Each row was made from one path, in order. Every step used is in the known rows, and no mark comes twice. Write each row's path.
Known rows:
lalud > gesude > finoki: [ -8.0   8.8 -11.4 -27.2 -14.3  13.5  29.1  10.0  -0.3  -6.4  19.2   4.8
 -26.9   8.3  -0.2  10.0  29.6 -11.0 -18.1  -8.2]
vuzem > digas > lapo > lalud: [ 36.2 -16.2 -23.5  13.4  19.7   9.3 -12.2  41.7 -18.5  -4.0   6.0 -34.2
  -4.7 -25.6  -4.5  42.3   2.6  43.1  27.3  58.0]
digas > vuzem > lalud > lapo: [ 16.6  12.8  48.6  -6.4 -53.5 -45.6  26.9 -29.6  -1.0  23.5  16.6  35.1
   9.6 -17.3 -10.5 -15.0  21.9 -38.6  -1.4  15.3]
finoki > gesude > gozuv: [-17.5  -6.9  -8.1  -3.9 -10.5 -11.4  -5.4  -0.9  -2.0  25.0   5.8  22.8
   6.8  18.5  35.2  11.7 -28.5 -15.7 -18.5  -0.1]
gozuv > lapo > digas > vuzem: [ -5.2  11.3   0.4  18.0  40.4 -40.8 -32.1 -23.4   9.9  -9.9   1.1 -28.6
 -11.4  -8.7 -26.6  -6.5   9.4  -4.8  -3.0 -16.8]
digas > gesude > gozuv > lapo > lalud > vuzem: [-12.7  14.2   5.3   6.1 -12.0  27.5  12.7   9.8  10.2  -4.4 -11.6   4.0
  21.0  -2.5   8.0  35.2 -12.1   4.8  13.4 -42.9]
finoki > gesude: [-38.8 -18.7 -37.8  -4.9 -31.8   6.7   7.3  19.0 -16.1 -13.9  13.5  15.8
  23.0  11.6  58.5  -8.8   2.5 -10.0   7.0  29.1]
gozuv > lapo > lalud > vuzem > digas > gesude: [  5.9 -23.8  10.2   9.3  47.1  20.8 -20.5  -4.5  -0.8  -5.3 -18.2  -2.3
  10.9  -5.0   5.7 -37.1 -19.6   7.8  26.1   6.4]
gozuv > lapo > lalud > vuzem > digas > gesude > finoki: [  0.7 -31.8   3.8 -15.5  45.0  13.1   1.2  18.3   6.5   2.1   2.8 -29.2
 -34.7   1.4  -2.7 -13.6  -2.3   5.3   5.8 -23.9]
finoki > gesude > gozuv > lapo > lalud: [ -0.2  -8.6 -13.9   8.7   3.3  -1.1  -4.7  36.4   3.9   5.8   8.6 -25.7
 -12.7  -6.3   9.8  41.7 -13.1  26.1  -3.8  -6.5]
finoki > gesude > gozuv > lapo > lalud > vuzem: [-28.8  21.0  -4.9   2.9 -41.3  30.9  23.8  26.0   5.4 -13.4 -11.2   6.2
  24.8  -3.1  30.2  42.1 -14.2 -10.3   9.4 -35.4]
lapo > digas: [ -5.8  -8.5 -28.6  -1.2 -19.1   2.6   1.1   7.2  -6.4 -19.6 -15.9 -13.9
   2.3  12.4  -2.5 -21.4 -12.8  -7.2  -1.3   9.3]
lalud > vuzem > digas > lapo: [  7.6   9.3   3.1  11.1  11.1  36.0  -9.8   1.6 -28.6 -20.2 -23.2  16.4
  18.4 -15.0  -1.8  10.3  13.4   7.2  39.7  59.7]
finoki > gesude > gozuv > lapo: [-32.9   6.3  11.4   5.8   7.8   5.1 -11.5  -7.2  -0.6   0.7  -9.4  20.1
  -7.2  12.9  11.3   1.3  -5.7  -4.5  -8.5 -11.9]
vuzem > digas > lapo > lalud > gesude: [ 24.5  23.4 -22.4   4.6 -19.0  28.3   7.3  27.7  -5.4 -15.2   7.3  -0.5
  10.2 -20.4  -3.3  33.7  17.0  23.9   1.4  36.4]
lalud > vuzem: [-29.7  27.7   2.5  -3.6 -42.9  32.5  30.5 -11.5 -14.1 -23.2 -17.4  41.3
  37.1   5.6  25.0  11.3   6.7 -31.2  22.4  -2.8]
lalud > gesude: [ -5.1  33.6 -11.6  -5.6 -34.9  23.3  18.6 -10.4  -8.2 -19.1   5.4  39.7
  18.7   2.0   7.3   1.9  25.6 -10.1  -8.4  24.1]
gesude > finoki: [ -8.1 -16.6  -9.1 -24.1   9.0  -1.4  19.3   8.7 -10.7   0.3  17.4  -6.5
 -35.0  11.5   2.2   6.0  22.3  -8.2  -2.8   3.1]
gozuv > gesude: [-15.1  -9.1  -9.8  -4.3 -32.6   9.5  -1.9 -27.4  -6.4  -8.2   0.6  -0.5
   3.3  16.5  13.6 -20.4  57.0  48.3  23.1   9.1]
lalud > lapo: [  9.5  13.3  10.7  -5.5 -75.2   5.8  27.5 -23.5  -4.7   6.6  -2.6  65.5
  14.5   4.3  -9.1  -4.7  14.8 -26.0   4.7  32.4]

Write each row's path:
[-15.2  29.0  40.1   1.4   5.9   1.1   0.7 -18.5   1.1   2.9  -8.6  22.5
  -9.9   2.4  -9.8  -0.9   7.2 -10.0 -17.7 -16.7]  vuzem > lalud > gesude > gozuv > lapo
[ 10.7  -2.5  -4.0  10.0  14.1  -3.0  -5.7  25.8   1.8   7.0   4.8 -22.7
 -17.9  -7.6  -6.9  43.3  -8.7  27.2  -1.5  -2.9]  gesude > gozuv > lapo > lalud
[  2.3  31.1  19.2  -6.8 -18.7 -26.6  16.5  -9.4   1.1  -5.7  18.1  -4.1
  12.1 -17.6   0.8 -13.8  22.8 -22.2 -19.4  -3.5]  lapo > digas > vuzem > lalud > gesude
[ -2.5   6.8 -14.2 -21.9  -9.0  15.0  27.3  31.4   8.0  -7.4  21.9 -19.0
 -36.2  -0.9  -6.0  28.1  26.5   7.3 -19.2 -20.8]  gozuv > lapo > lalud > gesude > finoki
[ 11.4  12.5  -0.2  11.9  -2.9 -45.1 -16.1 -27.8  15.0   5.1   6.2  -6.3
  -0.5  -8.9 -28.6  -4.4   4.5 -19.2  -7.3  -8.2]  lalud > lapo > digas > vuzem
[ 31.0 -16.2 -34.2  12.3  14.8   4.8  -8.6  36.8 -11.5   1.4  21.5 -33.0
   0.0 -17.5 -10.8  61.7  17.0  59.8  24.0  36.1]  digas > lapo > lalud
[ 11.1  29.9  37.2  -5.4   2.3 -35.3   2.8 -25.8   6.2  33.1  12.9  18.5
   0.6  -2.9  -2.4  11.8  -6.9 -24.2 -33.8 -15.5]  digas > vuzem > lalud > gesude > gozuv
[-13.7   3.4  -4.1   4.9  -1.5   3.7 -11.2   0.0   7.2 -11.1 -28.0 -12.8
 -13.5  15.6 -18.6 -15.4 -22.6  -4.8 -14.9 -21.8]  gesude > gozuv > lapo > digas
[ -2.7  19.0  25.0   4.8 -11.8  28.5   9.0  16.8 -17.9 -19.0 -42.1  10.3
   4.0 -16.5  24.0  -7.5 -35.7 -42.4  15.6  28.4]  gesude > gozuv > lapo > lalud > vuzem > digas
[ -1.3 -36.9 -14.4   8.5  50.9   4.2 -32.3 -14.8  14.4  -2.2  -6.4 -19.0
   1.5  17.1 -21.6 -44.5  -7.8  33.8   7.0 -23.4]  gozuv > lapo > digas > gesude
[ 21.0 -14.1  19.4   4.1  39.8  -4.7 -21.8 -12.2   7.9  35.2 -11.7   6.3
   0.7   6.2   1.3  -3.0 -46.9  -2.4  -5.5 -11.5]  lapo > lalud > vuzem > digas > gesude > gozuv
[  8.3 -42.2 -24.1   4.2  43.0  -2.1 -28.1 -13.6  10.3   4.9   0.6 -17.5
   7.8  18.1 -13.7 -41.9 -12.6  29.6   7.2 -11.8]  lapo > digas > gesude
[  4.5  -5.6  36.3  -2.8  20.4 -70.3   2.1 -11.1  -9.8   9.7  20.9 -38.4
  -2.7 -21.5   1.7 -25.9  11.1 -23.7  -2.2   0.3]  lapo > digas > vuzem > lalud
[  4.6 -23.9  10.1   4.8  41.5  18.1 -17.7 -19.0  -7.4  -3.3 -18.3  14.6
  19.1   1.9  11.7 -49.4 -17.2  -4.8  26.4  18.2]  lalud > vuzem > digas > gesude
[  4.3   2.5 -21.2 -24.6 -14.7  11.2  30.1  32.0   5.2  -2.6  26.9 -18.2
 -31.6  -0.3  -0.8  30.8  23.7   3.7 -19.0 -13.9]  lapo > lalud > gesude > finoki
[  6.6  -2.4   6.4  -9.9 -70.5 -12.9  27.1   3.6   2.4  -0.9 -11.8   2.3
   6.3   2.3 -10.1 -33.3 -11.6 -30.1  -9.4   1.1]  vuzem > lalud > lapo > digas
[ 17.1 -38.0   0.6  -1.9   6.8 -13.2  -9.8 -16.3  16.8  17.9   3.5  -6.0
  11.1  10.8 -19.1 -50.6 -11.7  14.3   1.7 -18.3]  vuzem > lalud > lapo > digas > gesude
[ 11.7  25.3 -25.4  -2.0 -35.2  19.5  20.4  21.1  -0.3 -13.8  15.6   6.7
  11.8 -10.0   5.9  30.5  16.2  11.7  -9.5  16.7]  lapo > lalud > gesude
[ -6.1  -3.1  32.9  11.0  53.5   3.5 -29.9 -26.0   2.0   8.9 -20.9  15.2
 -16.3   9.0 -15.3 -21.4 -13.6   4.1  -1.8  -6.6]  vuzem > digas > gesude > gozuv > lapo
[-12.7   7.3  -2.5  16.7  34.6 -44.5 -34.9 -16.4  17.7   1.8   3.6 -29.4
 -10.0  -4.3 -13.0  -1.6  -7.3  -8.7 -15.0 -31.7]  finoki > gesude > gozuv > lapo > digas > vuzem
[ 15.5 -23.5   2.0   2.3  41.4 -17.7 -29.2 -24.2  17.0  38.1  -3.2  -0.6
  -3.1  23.4 -15.9 -12.2 -38.9  11.8 -18.3 -28.7]  lapo > digas > gesude > gozuv
